Each row was made from one walk, in order. Every step used is in the known rows, and no mark comes twice. Write each row's walk.
In the rows, 128 means zero.
Known rows
s/n/q: [110 158 141 148 205 129 181  69 114 114 150 109 158 143 139 129 133 119
 104 170 115  70 164 137 131 131 141 101 107 152 158 168 136 133 130 125
 142 125 100 136 121  82 168 121 126]
z/r/f/e: [ 79 156 136 120 124 115 151 110 129 134 155 129 155 135  70 156 166 100
  85 150 123 109 132 112  82 120  94 106  89 146 118 135 159 154 130 112
 146 121 120  97 123 126 142  93 125]
u/f/d: [132 135 146  74 176 138 138 105 124 148 147 123 136 130 119 151 146 114
 133 128 120 147 135 140 124 104 112  96 110 150 126 127  93 124 159 118
 101 120 109 102 130  94 152 118 108]
l/g: [125 162 130 142 177 117 123 111 105 112 145 147 128 153 117 152 156 107
 132 173 102  97 115 194  99 124 126 133 104 158 115 139 133 153 131 146
 126 123 123 127 133 129 164 166 119]
d/f/q: [119 170 141 166 148 116 140 112 130 125 141 138 144 144  90 121 128 113
 137 144 111  91 171 219 158 153 130 120 119 149 142 124 138 136  81 147
 137 119 129 126 157 138 121 122 109]
n/q/f/d/g: [103 145 116 116 179 146  84  93 114 105 152 146 101 157 115 120 132 141
 108 138 123 156 115  96 135  89 129 113 135 143 132 161 108 122 204 143
 112 135  92  81 144  91 151 104 113]
n/q/f/d: [109 147 127 115 178 158 117 128 120 110 152 135 102 153 123 133 122 122
 113 140 124 136 136 140 132  79 126  98 117 154 157 186 111 129 204 144
 108 123 115  78 130 114 155 108 111]
g/d/f: [106 168 139 135 167 123 135 138 101 111 142 153 122 158 102 122 147 114
 168 158 138  67 165 183 149 139 129  95 104 145 141 100 143 138 124 134
 162 115 146 110 140 123 123 118 117]
n/q: [ 89 169 147 125 207 132 150 101 109 104 153 131 146 150 126 140 141 116
 100 172 103  83 154 146 124 119 118 117 102 156 131 170 129 146 149 137
 138 118 103 129 126 105 152 148 121]
m/z/r/f/e: [ 67 145 129 102 102 129 156  93 142 134 159 125 176 136  82 170 182 117
  40 149 114 120 113  79  74 111  93 108  95 151 123 157 147 159 128 113
 159 123 128  76 129 112  96 105 128]
s/n/q/f: [ 98 147 129 153 182 134 130 107 112 106 151 112 128 145 134 126 119 123
 112 159 117  68 138 167 125 111 145  84 122 156 164 178 114 113 152 129
 123 117 105 101 125  79 170 101 129]
m/z: [ 89 144 131  89 170 139 159 102 121 122 151 137 160 144 119 160 178 136
  88 170 104 100 128 150 112 131 111 110 107 168 124 165 110 149 129 129
 150 120 137 109 132 109 104 166 122]
r/z/m: [ 71 136 133  82 141 120 112 118 118 146 148 164 116 123 127 140 153 122
 109 174 109 120 146  97  67 151 112 169 126 152 125 172 101 163 137 104
 139 165 107 149 125 103 139 143 123]
w/e/b: [106 151 162  67 196 105 126 138  98 134 161  91 152 153  93 122 141  86
 101 165 104 164 153 164 133 116 114 103  89 168 155 138  64 120 114 138
 135 102  82 112 116  88 169 190 125]
s/n/q/f/e/b: [128 156 133 164 164 141 119 111 118 112 159  74 170 149  92 120 110 104
  36 124 129 103 163 156  99  85 145  63 120 158 195 154  83  97 127 137
 122 105  83  98 125  32 164 102 123]
q/f/d/g: [117 131 107  97 166 137  86 113 110 124 146 154  93 150 100 129 154 146
 136 135 134 162 111 135 129 109 126 104 136 149 123 134 100 122 183 132
 111 139 120  86 143 109 146 106 111]
n/q/f: [ 78 158 137 128 188 137  95 140 109  96 153 137 114 155 121 137 126 118
 105 163 106  83 129 175 119 103 122 103 119 159 138 181 106 129 179 140
 120 111 104  94 130 103 151 126 124]
w/e/f/r: [141 143 157  90 218 100 176 176 117 151 144  88 129 127  73 135 125  76
 136 163  95 176 156 149 133 127 108 133  83 160 168 171 119 113  91 126
 108 120  88  78 136 122 194 168 112]
p/h: [106 163 141 105 191 117 150 135 114 127 151 114 154 137 110 130 165 111
 133 160  96  55 177 156 125 128 100 107 102 164 112 148 128 144 139 123
 130 144 126 165 116  87 143 151 108]
s/n/q/f/d/g: [122 134 108 144 178 143 114  61 117 116 148 119 113 149 133 111 127 145
 112 135 136 139 125  89 137 101 154  94 140 139 158 158 118 107 178 130
 114 141  94  87 140  68 164  77 117]
y/g: [117 157 128 120 184 125 114  79 118 116 149 152 129 148  88 145 161 122
 134 166 136 130 150 192 127 153 123  74 104 162 192 157 122 103 131 130
 142 135 111 146 131 131 133 135 127]
w/e/f/r/p: [124 141 172 109 158  93 143 161 113 147 136 119 136 121  89 151 127  69
 117 174  85 182 168 162 119 123  99 155  96 155 190 154 114 129 102 122
 104 125  65  88 127 100 199 141 125]
u/f/q: [107 145 150 112 164 125 129 115 127 139 146 125 166 128 108 148 138 111
 124 139 118 108 138 207 136 116 121 122 121 150 125 130 101 121  90 128
 102  98 103 129 142  87 127 113 117]
s/n/q/f/r/z: [126 135 118 165 149 149 133  88 121 124 139 115 141 125 145 120 110 125
  99 134 115 104 137 129 106 119 118 117 144 142 158 232 117 136 144 113
 101 147  65 100 142  86 184  89 122]
g/d/f/e/b: [136 177 143 147 146 130 127 141 106 118 150 117 166 163  60 115 134  95
  96 123 148 108 191 172 125 112 129  76 100 150 170  78 115 122 101 142
 163 100 126 107 141  76 121 118 112]
y/g/d: [115 154 123 114 182 138 129 103 107 106 146 168 126 160  90 138 169 127
 161 170 178 119 156 191 144 125 135  73 101 155 214 144 137 104 130 128
 153 115 131 143 127 122 116 114 129]
m/z/r/f: [ 41 139 130  92 118 127 160  97 133 132 158 145 162 141 114 160 190 122
  71 172 117 101  97  88  92 131  86 110  98 153 110 169 137 162 138 112
 149 134 117  73 128 124 100 137 131]
u/f/d/g: [122 132 132  78 176 126 106  80 118 144 146 133 133 134 115 138 156 134
 129 125 118 166 112  96 127 116 117 106 129 139 103 101  96 117 156 119
 105 132  88 106 144  71 148 110 110]
f/r/z/c: [140 133 128 111 126 117 158 118 125 126 134 143 145 117 117 148 162 116
 111 141 115 135 139 118  82 165  94 143 108 149 140 176 125 153 138 109
 147 141  65 119 136 147 184 128 120]
y/g/d/f/e/b: [151 178 134 162 135 131  94 103 119 110 150 129 160 167  41 114 136 100
  98 119 171 148 193 186 134 126 139  41 105 148 241  92 116  77  95 144
 165 112 109 119 146  82 106 104 118]
c/z/r/f/q/n: [ 60 140 114 143 124  92 188 130 140 111 155 151 135 133 106 146 116 126
 106 170 155 140 120 156 130 104 107 122 109 152  96 185 184 179 127 132
  97  97 121 155 153 129 138 119 121]
s/n/q/f/d: [127 137 119 141 175 156 148  92 122 121 149 114 115 143 136 123 113 127
 116 134 136 118 147 131 137  88 150  80 123 150 186 180 122 116 181 131
 111 129 116  85 126  92 170  84 116]
h/p: [106 160 150 107 207 133 133 126 116 128 157 114 119 151 100 162 155 136
 124 157 102  35 148 193 126 135 124 122  93 160 154 141 119 164 131 137
 146 119 111  96 121 127 146 149 107]
y/g/l: [115 153 134  99 192 142  89  86  99 119 149 169 131 167  89 135 183 123
 169 168 156 110 156 181 148 144 134 102  97 151 184 187 149 101 117 126
 154 141  96 139 138 149 142  91 123]
w/e/f/d/g: [130 128 143  69 210 105 116 123 120 155 148 116 107 150  79 125 130 104
 130 158 101 216 142  71 153 125 128 153  96 149 174 117 121 107 119 134
 116 149 102  82 133 110 175 139 105]
d/f/q/n: [ 97 160 128 166 141  95 147 135 135 102 141 147 118 148 113 120 109 121
 139 146 109 102 177 205 152 149 129 143 125 148 163 164 170 140  98 163
 123  84 120 130 168 158 149 120 110]
l/g/y: [ 77 159 140 111 159 121 105 113  94 103 137 145 142 155 110 150 175  99
 159 193 123 119 149 236 103 113 141 136  95 162 119 129 141 157 146 143
 137 118 129 135 138 141 173 138 118]
d/f/e: [143 179 146 154 152 110 121 117 121 121 146 118 138 139  66 134 129 105
 108 129  94  96 175 174 117 149 122  91 107 151 132 105 136 135 110 136
 156 118 137 120 147 119 141 113 110]
q/f/r: [129 146 122 116 173 133 143 160 107 122 141 124 116 126  93 136 149 120
 144 138 127 117 123 217 110 109 105  85 121 160 116 185 101 126 157 122
 102 112 107  83 146 119 165 133 118]
y/g/d/f/q/n: [108 158 113 177 125 110 125 118 134  86 140 176 110 166  94 110 116 128
 169 145 173 132 186 212 175 135 148 108 125 140 252 164 187  99  98 166
 139  79 125 139 169 156 116  81 119]
c/z/r: [116 169 136 111 170 107 202 147 110 131 152 129 135 136  98 152 144 133
 112 181 144  99 114 157 109 126 114  67  87 165  69 139 131 163 140 105
 133 120 130 149 123  98 120 163 119]
f/e: [129 162 138 118 178 128 151 117 116 124 149 120 150 138  74 156 151 115
 100 146 110 106 162 174 102 119 120 103  99 162 131 131 131 144 124 126
 146 110 139 137 127 109 147 121 118]
y/g/d/f/r/p: [142 168 138 180  94 118 120  92 111 107 127 174 130 138  88 126 151 105
 157 144 161 150 180 210 138 140 116  78 126 135 226 131 139 110 132 127
 145 126  80 114 155 110 133  82 131]

Write each row's walk
[100 133 133  86 135 117 160 117 133 109 146 136 150 140 118 168 188 131
  82 167 109 110 124 131  88 151 119 110  94 168 152 145 110 138 145 126
 180 112 116  97 126 127 126 152 128]
m/z/c
[129 174 131 171 151 118 108 132 101 101 139 161 113 168 111 128 144 101
 169 161 128  77 135 196 129 126 141 120 105 142 137  97 155 145 123 153
 148 110 142 102 147 128 140 133 117]
l/g/d/f
[110 168 135 159 144 131 149 132 116 116 138 154 140 156  90 115 135 116
 166 146 156  86 177 216 174 127 141 121 115 142 162 109 151 133  81 146
 151 101 151 119 153 127 102  96 114]
g/d/f/q
[120 170 130 150 157 123 106 102 113 104 142 166 115 163  83 119 144 119
 166 155 159 112 168 197 157 154 137  57 108 144 211 117 143  95 119 137
 164 125 129 123 145 132 110 105 124]
y/g/d/f
[120 132 128  77 214 148 107 116 104 153 144 162 120 171  84 129 174 122
 157 153 142 145 152  72 156 131 135 167  99 140 148 141 162 116 111 127
 124 181 103  88 148 125 159  84  93]
e/f/d/g/l
[127 153 127 167 168 136 125 106 120 109 152  94 141 138 102 134 111 117
  80 134 116  84 154 156 105  97 150  80 121 155 174 165 123 112 141 130
 129 103 114 109 126  64 167  70 125]
s/n/q/f/e
[ 84 137 128 141 184 107 168 176 142 120 144 149 129 151 101 147 112 109
 119 169 115 110 175 180 140 132 125 178 107 162 198 181 179 131  72 156
  94 102 120 129 150 142 163 132 105]
e/f/q/n
[ 47 126 117 133 148 108 139 103 134 105 152 161 139 143 115 140 133 113
 125 160 123 129 154 184 140 117 106 165 124 150 150 192 175 161 118 154
 104  99 118 138 155 154 164 109 124]
r/f/q/n
[ 59 142 125  88 157 150  66  98 104  97 142 140 116 159 110 119 152 134
 138 156 146 177 149 141 138  79 146 118 125 147 131 149 119 126 218 139
 121 132 100  90 149 106 159  76 112]
n/q/f/d/g/y
[131 169 123 174 135 130 118  98 128 109 139 166 133 161  74 113 135 121
 169 144 177 123 180 226 181 143 151  86 118 140 232 122 152  93  78 149
 152 114 133 133 158 136  85  80 119]
y/g/d/f/q
[ 93 148 133  84 203 129  88  87  80 121 148 163 135 167 100 124 197 138
 162 171 132  92 132 126 143 139 130 153 112 143  84 147 142 135 117 121
 155 144  93 128 147 120 150  98 119]
d/g/l
[ 79 133 131  74 185 132 119 116 115 140 136 141 135 151  80 137 167 115
 149 171 142 188 177 130 136 127 141 139  98 153 161 102 145 124 140 127
 122 169 120 103 145 125 161 106  96]
e/f/d/g/y
[103 159 135 130 134 115 161 113 123 137 166 104 184 133  51 149 136  98
  36 144 152 153 130 131  84  96  96  56  89 160  87 115 109 159 129 111
 123 132 105 132 129  57 127 140 120]
c/z/r/f/e/b
[132 145 128 119 161 138 159  99 114 140 138 143 151 122 117 141 153 122
 120 145 112 128 146 141 106 144  88 141 123 149 117 194 125 167 123 109
 118 151  85 132 142 125 164 139 115]
f/r/z
[ 26 127 114 113  88 114 184 116 156 112 155 155 155 146 126 153 160 132
  72 166 128 121 113 107 109 110  97 158 114 149 144 215 180 166 112 141
 124  89 112  91 152 148 108 114 127]
m/z/r/f/q/n
[128 148 173 110 153  86 144 176 121 153 138  92 151 114  89 134 131  58
 115 161  66 147 200 137 123 112  89 154  96 156 176 159 120 129 108 121
  95 146  63 118 118  67 195 142 112]
w/e/f/r/p/h
[106 147 139 139 195 129 162 153 136 145 144 138 152 147  80 150 130 101
 118 166 120 104 171 192 144 139 129 153  99 160 180 139 144 126  56 140
 109 136 131 119 139 128 135 133 105]
e/f/q
[ 97 141 122  92 186 165  54  96  95 109 151 160 103 178 117 111 157 142
 144 138 147 138 122  85 156  81 142 143 127 135 123 191 134 118 192 139
 121 143  86  69 150 111 155  53 108]
n/q/f/d/g/l
[123 154 139 187 121 122 141 112 118 115 137  96 158 114 144 116 126 101
  98 138 102  72 181 157 112  89 110  99 142 146 167 196 116 126 167 117
  93 140  54 123 124  27 186  78 123]
s/n/q/f/r/p/h
[128 120 117 118 107 121 106 160 125 118 134 149 115 122 108 146 148 121
 114 132 118 135 118 150  75 148  97 128 125 151 145 184 101 134 165 113
 126 136  70  86 139 143 188 107 122]
q/f/r/z/c
[ 70 130 121  78 109 149 181  82 144 144 156 145 150 142 116 157 186 125
  80 150 134 152 104  52 104 106  91 103  95 147 128 173 143 162 166 114
 136 146 128  53 128 138 100 120 117]
m/z/r/f/d
[103 142 163  79 219  96 127 174 114 146 151 110 122 146  81 142 123  81
 126 184  85 141 154 150 137 138 121 139  79 165 175 138 117 116  93 133
 123 126 114  94 119 121 177 168 117]
w/e/f
[125 135 122 101 206 130 137 116 124 150 144 147 118 150  85 138 147 121
 122 152 121 162 146  84 134 138 124 136 107 151 158 111 139 123 122 129
 113 173 116  96 140 108 155 132  98]
e/f/d/g
[ 88 145 134 118 161 123 122  80 121 124 156 134 159 131  70 157 156  99
  93 144 111 124 153 156 101 120 102 116 104 154 121 133 145 155 131 125
 137 134 136 125 132 117 154  99 124]
r/f/e
[158 172 123 160 155 127 151 103 114 111 135 145 126 141  74 111 147 113
 181 133 171 139 170 199 154 144 126  51 111 139 197 147 148  93 116 131
 147 122 105 105 162 132 126 103 119]
y/g/d/f/r
[137 151 138 121 211 125 198 162 123 147 139 119 145 126  79 147 145  97
 131 157 115 119 159 166 115 139 102 120  94 160 150 164 139 127  93 122
 104 146 101  93 143 122 171 160 104]
e/f/r
[137 157 128 149 134 137 144 119 109 127 132 155 136 138 112 116 137 116
 156 132 137 106 166 145 135 146 103 128 125 133 138 153 147 157 115 117
 140 141 107 108 155 126 138 105 111]
g/d/f/r/z
[120 133 117 123 142 143 107 141 115 132 138 149 119 126 112 139 138 126
 123 135 115 124 123 174  99 128  91 123 139 151 120 203 102 150 147 112
  97 143  94  96 146 124 164 119 117]
q/f/r/z
[118 130 112 118 185 162  84  63  97 118 148 135 115 169 130 101 151 146
 150 135 157 121 131  77 159  92 165 124 133 128 154 185 143 105 169 129
 127 151  84  79 147  88 174  27 113]
s/n/q/f/d/g/l
[136 126 133 119 147 115 156 156 138 144 131 141 143 123  98 157 142  98
 101 148 106 136 152 102  79 178  95 164  97 152 178 162 139 135 101 111
 128 169  64  96 137 143 192 131 107]
e/f/r/z/c
[ 87 125 115  95 170 128 109  39 117 134 153 159 130 142 100 133 170 126
 130 142 130 179 123  89 136 125 104 127 126 139 103 123 132 152 170 128
 122 172 112 107 147 120 154 105 116]
r/f/d/g
[103 167 151 129 113 101 171 136 108 127 143 156 139 131 112 167 146 123
  89 191 133 109 127 169  98 119 105  92 100 159  92 119 123 181 155 100
 128 126 108 158 115  77 128 143 132]
c/z/r/p
[144 145 128 142 100 115 144 139 119 114 127 156 130 133 111 124 147 112
 148 130 142 116 160 121 108 167 108 129 111 132 161 132 146 143 131 117
 172 133  84  95 151 150 160  92 118]
g/d/f/r/z/c
[129 152 118 136 100 123 109 103 126 134 134 170 104 121  96 104 140 116
 157 135 167 170 168 112  98 155 123 113 139 129 206 178 127 109 120 110
 147 163  86 119 162 113 115  97 120]
y/g/d/f/r/z/m
[133 170 156 173 109 103 149 105 111 124 129 147 140 122 106 134 142  97
 129 142  96 118 171 202 118 152  97 111 126 142 133 132 124 152 130 126
 130 133  75 104 154 113 165 120 122]
d/f/r/p
[113 151 127 120 110 123 142 139 114 141 134 156 112 118 114 108 140 112
 154 139 145 130 166 100  93 140 114 145 132 130 133 161 129 151 127 107
 143 153  99 105 157 102 132 109 115]
g/d/f/r/z/m
